Each row was made from one walk, in order. Every step used is in the known rows, and no mark comes twice. Write each row's walk.
Known rows
d/a/t/x/n: [ 32 -15  11   9  28  14 -12 -13  -3   0  -5  11  -1   6  -9   5   1   0
  18   1  19]
x/t/a/f: [ 17  13  -7 -14  31  31  11   8 -12  -4   7  -1  16  -6  -7   8  -8   1
   3  26   3]
x/t/a/n: [ 31   4 -10 -10  29  35   4  -6   0   1  -1   4   7  -6  -2   9  -6   9
   7  10   0]
n/a/t/x: [ 33  -9  -5  -8  31  26   0   5  -6   5  -5  11  16   6 -14   7  -5   4
  17   6  14]
n/a/f: [ 21   3  13 -13  31  30   2 -11   0  10  22   9  20 -16 -13   6   7  16
  13  27   6]
f/x/t/a: [ 19  -1 -16 -24  13  36  13   3 -14   1 -10  24  -4   1  -7  24 -11  16
  11  15  11]
f/a/t/x/n: [ 22 -14   4  11  18  19   6 -15 -12  -9   1   8  -6   1  -8  -2 -11  -2
  14  -7  17]
k/f: [ 19   1  16 -10  21  25   1 -14 -13  -3  25  21 -11 -15 -10   8   9  32
  10  24  10]
n/a: [ 30  -4   8 -19  27  26   5 -17   7  12  21  24  11 -12  -7  14   3  24
  17  18  16]
x/t/a/f/k: [  7   8  -8  -5  20  35  17   4  -9  -8   9 -14   5 -10 -10  15 -11   4
   3  30   0]
n/a/f/k: [ 10  -3  12  -4  19  35   9 -15   3   6  24  -4  11 -22 -17  13   4  19
  13  31   4]
d/a/n/v: [ 46  -4  17   7  36  19 -31 -40  19  19  20  16   8  -3  -5   7  22  32
  22  25  11]
k/f/a/n: [ 13  -4  21   4   9  28  -6 -39 -12  -3  20  16  -8 -15 -18 -12   8  35
   9  17   1]
t/a/f/k: [  3   2   3   2  18  29  14  -7  -6  -6  18 -17  -4 -15 -15  12  -3   9
   9  40   9]
k/f/a/t: [  3  -5  13   7  10  21  -2 -23 -19 -13   6  15  -7  -1 -25 -10  -2  26
   9  21  14]
t/x: [ 37   0   2 -10  27  21   0   4 -13   3  18  14  -1  -6  -2   9   5  15
  17  11  16]
k/f/a: [  7  -2  18  -4   8  19   4 -29 -18  -8  25  27  -8 -11 -18  -4   2  35
  10  23  13]
t/a: [ 22   0  -1 -12  25  21  10 -10  -2  -1  15  11  -2  -7  -6  12  -2  13
  13  26  22]
k/f/x/n: [ 13 -12  17 -11   8  34  10 -25 -13  -3  13  29 -30 -20  -6  24   5  29
  12   7   6]
a/f: [ 21   8  15  -3  28  28  -5  -4  -8   3  26   3   6 -19  -8   3  13  18
  13  30   9]
t/a/f/x/n/v: [ 19  -3   0  -5  32  31  14 -23   2   4  10   3 -11 -10  -2  31   0   6
  12  22   5]

Write each row's walk
[ 26  -9   4  -6  28  28  -2  -9   5   5   2  14  13  -3 -14   8  -1  15
  17  15  18] : n/a/t
[ 34 -11   3   5  29  24   3   1  -6  -6   1   2  -9  -5   2  11  -5  -6
  14  -8  14] : a/t/x/n
[  8 -20  11  -8  12  39  12 -24  -7  -2 -11  25 -15  -8 -18  21  -5  18
  12   2   4] : k/f/x/n/a/t
[ 18   2  -2 -24  18  44   3   0 -12  11  -2  22  19  -9 -13  17  -1  18
  11  17  -4] : n/a/f/x/t
[ 23 -11   5  12  28  17   7 -28 -12 -11   7   9 -10   8  -9   7  -8   9
  10   0   7] : k/f/a/t/x/n/v
[ 10  -2  23   9  14  21 -14 -21  -1   3  23  -1   3 -14 -20   4  14  25
  16  42  11] : d/a/f/k
[ 15  -6  17  -5  16  37   4 -13  -9   3  13  11 -14 -24  -2  19   9  14
  14  13   4] : a/f/x/n
[ 42  -3  10  -3  40  22   4 -29  17   9  31  13  -9 -15  14  27   6  18
  17   8  15] : x/n/v
[ 37 -12   5 -16  31  25  17 -13   5  10  14  19   6 -10   1  20  -6   3
  15  -5  11] : t/x/n/a
[ 16   1   2 -23   9  39   3  -3 -24  -2   1  32 -12  -7 -10  19   1  35
   9  13   0] : k/f/x/t
[ 14  -2  -7 -17  11  45   6 -10 -19  -3 -14  17 -11  -4 -14  15  -5  24
   4  13 -11] : k/f/x/t/a/n
[ 15  -6   8   9  14  20  -5 -18  -8  -7   7  13   0  -1 -17  -8  -2  18
  16  17  22] : f/a/t
[ 22  -7  -1   8  15  18  -4  -5 -20  -7   0  10   3   8 -17 -10  -5   9
  16   8  20] : f/a/t/x
[ 34 -11  -2  14  32  15   3 -24  -1  -3   8   6  -3   7  -2   9  -8   1
  15  -4  15] : f/a/t/x/n/v
[ 25 -13  11 -10  11  33   7 -19  -2   4  11  26 -23 -19   2  25   5  21
  18   3  15] : f/x/n
[ 19   7   1 -15  16  41  -3   8 -21   4   2  15   4 -12  -7  15   5  20
  11  18  -2] : a/f/x/t
[ 20   3  24   1  27  17 -20 -18  -3   7  21  12  12  -9 -17  -4  18  22
  16  38  14] : d/a/f
[ 24 -17  10 -21  14  35  13 -25   6  12   7  33  -8 -17  -2  29  -1  19
  18   1  12] : f/x/n/a
